Each row was made from one small tree. The marks that hang from a mark follow it in brackets, in alphabetical order. Every link used is in the known rows. Write each row's tree.
Known rows:
nire{gidus{tenis} rekaz{rafo}}: [-21,  13,  23,   9,  15,   0, -18,  26,  40,  15,  13, -24,   6,  -2,  -6,
  -8,  -3,  -3,   0,   6, -15, -42]
rafo{rekaz}: [  1,   7,  18, -18,   1,   2,   0, -19, -24,   1,   1, -12,  -5,   0,  -3,
 -18, -17,  -9,   5, -11, -30,   3]
volo{dubilid gidus tusu{tenis}}: [-25,  12, -19, -10,  10, -30,  11,  15, -37,  48,  -4,  21, -67,  -4,   4,
 -62,  12,  -9, -50, -15,   5, -11]
tusu{nire}: [-25,  -2, -17,   3,  -7,  -4, -15,  15, -11,   6,   3,   6,  31,  20,  10,
  -9,   4,  16,   0,  -5,   7,  21]
tota{gidus{tenis}}: [-14,   2,  -3,  22, -25,  15,  15,  25,  11,  -1,  -1, -19,   4,   1,   5,
   9,  -7,  -8, -17,  15,   3, -10]
dubilid{gidus{tenis}}: [ -1,   7,  -7,  20, -22,  14,  41,  -7,  -1,   5, -14, -48,  21,   4, -12,
   6, -15,  18, -22,  24,   7,  -8]
nire{rekaz sese}: [-10,  11,  41,   0,  31,  -3, -10,  11,   9, -16,  -2,  59,   7, -27, -22,
  17, -16,   0,  -1,  -8,  10,   3]
tenis{rafo{rekaz}}: [ -9,   6,  35, -28,  10,   3, -15,  -7, -17, -21, -10, -19, -15,  20,   2,
   9,  -9,  -5,  20, -27, -17, -10]
volo{tusu}: [ 10,  17,  -7, -12,  -7, -12,   6,  -2,  -2,  19,  -2,  10, -28,  -1,  11,
 -27,  -2,  -3, -41, -20,  -9,  -4]
tota{gidus}: [ -7,   1,   7,  14,  -6,   2,  17,  27,   5,  -8,  -5,   8, -10,  -3,  11,
   9,   5,   1, -14,   2,   4,  -8]
gidus{nire}: [-12,   5,  -4,  12, -20,   3,  -8,   1,  11,   2,  15, -17,   9,  22,  16,
  10, -11,   3, -17,  -1,  12,   1]
dubilid{gidus{nire tenis{rafo}}}: [-16,  10,   2,  20, -33,  18,  24,  -1,   9,  -8,  -9, -66,  22,  33,   3,
  28, -20,  20, -25,  11,  22, -15]
tusu{nire{sese} tenis tota{gidus rafo}}: [-70, -26, -31,   9,  13, -14, -20,  80, -18,  26,  11,  39,  30,   7, -11,
   8,  24,  37,   2,   1,  18,  15]
gidus{nire tenis{rafo}}: [-28,   5,  -1,  10, -38,  22, -24,   6,  19,  -7,  12, -57,  20,  42,  11,
  30, -22,  -9,  -7,   0,  16, -14]
tota{gidus{nire} rafo}: [-24,   4,   3,  22, -17,  12,   6,  39,  16, -14,   5, -11,   3,  21,  -3,
  -1,   4,   2, -27,  -8,  18, -14]
nire{gidus}: [-12,   1,  12,   3,  12,  -3,   0,   6,   5,   7,   9,   8,   1,  -9,   9,
 -13,  -4,   3, -13,   4,  -5, -26]
tusu{tota{gidus{nire{sese}}}}: [-23, -12,  -1,  20,   8,  11,  -3,  47,   7,  13,  13,  22,  -9,  -1,  15,
  45,  -3,  17, -14,   6,  -6,  11]
volo{dubilid gidus{nire tenis{rafo{rekaz}}} tusu}: [-29,  27,   6,  -9, -12,  10,  -6,   1, -28,  32,  -1, -24, -60,  28,  13,
 -39, -23, -23, -57, -26, -14, -11]
gidus{tenis}: [ -9,   1, -13,   9, -24,  18,  -4,  -2,   8,   9,   5, -33,  18,   5,  -8,
   1, -15, -11,  -4,  16,  -2,  -5]
volo{dubilid{gidus{nire}} tusu}: [ -1,  23,  -6,  11,  -9,  -5,  35, -15, -12,  17,  -3,   1, -52,  13,  24,
 -17, -12,  12, -66,   0,  11,  -7]
rekaz{rafo}: [ -2,   1,  -5,   0,  10,  -8, -14,  12,  17,  14,  -1, -22, -30,  14,   5,
   6,  23,  12,  16,  -3, -11,  -8]
tota{rafo{rekaz}}: [ -7,   5,  13, -16,   5,   9,  -5,  -4, -16,  -6,  -1, -14,   2,   7, -30,
 -33,  -4,  -6,   5, -17, -21,  -6]

Which tree is each row?
[-20,   4,  19,   4, -18,  18,   5,  21,   0, -14,  -8, -30,  -5,  14,   7,
  15, -12, -12,  -5,  -2,  -8, -17] | tota{gidus{tenis{rafo{rekaz}}}}
[ -4,   5, -18,   4,  -9,   2,  10,  35,   3,  33,   4,   1, -26,  -3,  14,
  -2,  -3,   0, -44,  -7, -24,   0] | volo{tusu{tota{gidus{tenis}}}}
[-23,  13,  52,   2,  42,  -6, -10,  18,  13,  -8,   8,  66,   9, -35, -12,
   4, -20,   4, -13,  -4,   4, -25] | nire{gidus rekaz sese}
[-67, -19,  -5,   2,  16, -24, -25,  92,  -4,  10,   7,   7,  33,  26,  11,
  30,  21,  26,  21, -14,  13,   2] | tusu{nire{rekaz} tenis{rafo} tota{gidus}}
[-12,  13,  14,  12,  -3,  -6, -20,  21,  32,   2,  15, -22,   2,  24,   8,
  13,  -2,   5,  -4, -10,   6, -10] | gidus{nire{rekaz{rafo}}}
[-22,  10,  17,   9, -17,  13,   6,  24,  -4, -13,   6, -19,  -1,  22,  -7,
 -16,  -9,  -4, -24, -16,  -5, -13] | tota{gidus{nire} rafo{rekaz}}
[ -9,  18,  26,  21,   0,   0,  30,   5,   6, -12,  -8,   3,  17,   0,  -7,
  23, -22,  30, -33,   5,  24,  -1] | dubilid{gidus{nire{rekaz sese}}}
[-29,  14,  13,  21, -14,  12, -29,  15,  37,   6,  18, -19,  15,  14,  -7,
  27, -23,   0, -10,   7,  12,  -8] | gidus{nire{rekaz{rafo} sese} tenis}
[-16,  19,  13,  29, -13,  10,  19,   8,  22,   3,  -4, -36,  17,  10, -11,
  26, -22,  26, -28,  17,  18, -10] | dubilid{gidus{nire{rekaz{rafo} sese} tenis}}
[-22,   4, -22,  -6,   8, -11, -11,  34,  -8,  46,  13,  21,  -4,   6,  25,
 -23,   4,  21, -42, -18, -24,   7] | volo{tusu{nire{gidus} tota}}
[-23,  12,  28,  23,   2,  -2,  -3,  42,  27, -10,   5,  20, -14,   4,  12,
  29,  -2,  10, -20,  -5,  15, -10] | tota{gidus{nire{rekaz{rafo} sese}}}
[-36,  12,  34,  22, -15,  17,  -9,  40,  25, -24,   3,  -1,  10,  14,   7,
  42, -22,  -6, -21,  -4,  23, -16] | tota{gidus{nire{rekaz sese} tenis{rafo}}}
[-22,  14,   1,  21, -27,  10, -24,  17,  40,  11,  21, -54,  20,  29,   0,
  14, -17,  -6,  -7,   6,   5, -12] | gidus{nire{rekaz{rafo}} tenis}
[-43,  -9,  -3,  16,  21,   6, -14,  82,   5,   6,   7,  22,  37,  12, -13,
   8,  14,  21,   2, -13,  -9,  17] | tusu{nire{rekaz} tota{gidus rafo}}
[-36,  11,  19,  30, -17,  23,  -4,  45,  27, -17,   8,   1,  22,   8, -23,
   8, -17,  -6, -30,   0,  23, -16] | tota{gidus{nire{rekaz sese} tenis} rafo}
[-17,   6,  -9,  28, -18,  20,  25, -15,  -5,   4,   2, -30, -12,  18,   8,
  12, -19,   9, -27,  30,  18,  -6] | volo{dubilid{gidus{nire tenis}}}
[-25,   1,  15,   0,  -2,  12, -13,   8,  12,   0,   6, -25,  10,   8,   6,
   3, -12,  -6,  -6,   4,  -3, -38] | nire{gidus{tenis{rafo}}}
[-17,  11,  18,  26,  -8,  -4,   2,  44,  30,  -7,   7,  -9,  -9,  16,  18,
  19,   3,   5, -17,  -6,   8, -15] | tota{gidus{nire{rekaz{rafo}}}}
[-15,  14,  11,  11, -32,  19,  24, -10,  -4,  -7,  -9, -73,  18,  33,   1,
  19, -29,  17, -23,   6,   6, -12] | dubilid{gidus{nire tenis{rafo{rekaz}}}}
[-65, -27, -37,  -2,  18, -16, -34,  59, -22,  32,  16,  32,  38,   9, -20,
   1,  20,  36,  13,   0,  14,  21] | tusu{nire{sese} tenis tota{rafo}}
[-30,  13,  39,  10,  31,   2, -25,  24,  34,   9,  10,  21,   0, -20, -16,
   8, -12,   5,  -4,   7,  -6, -35] | nire{gidus{tenis} rekaz{rafo} sese}
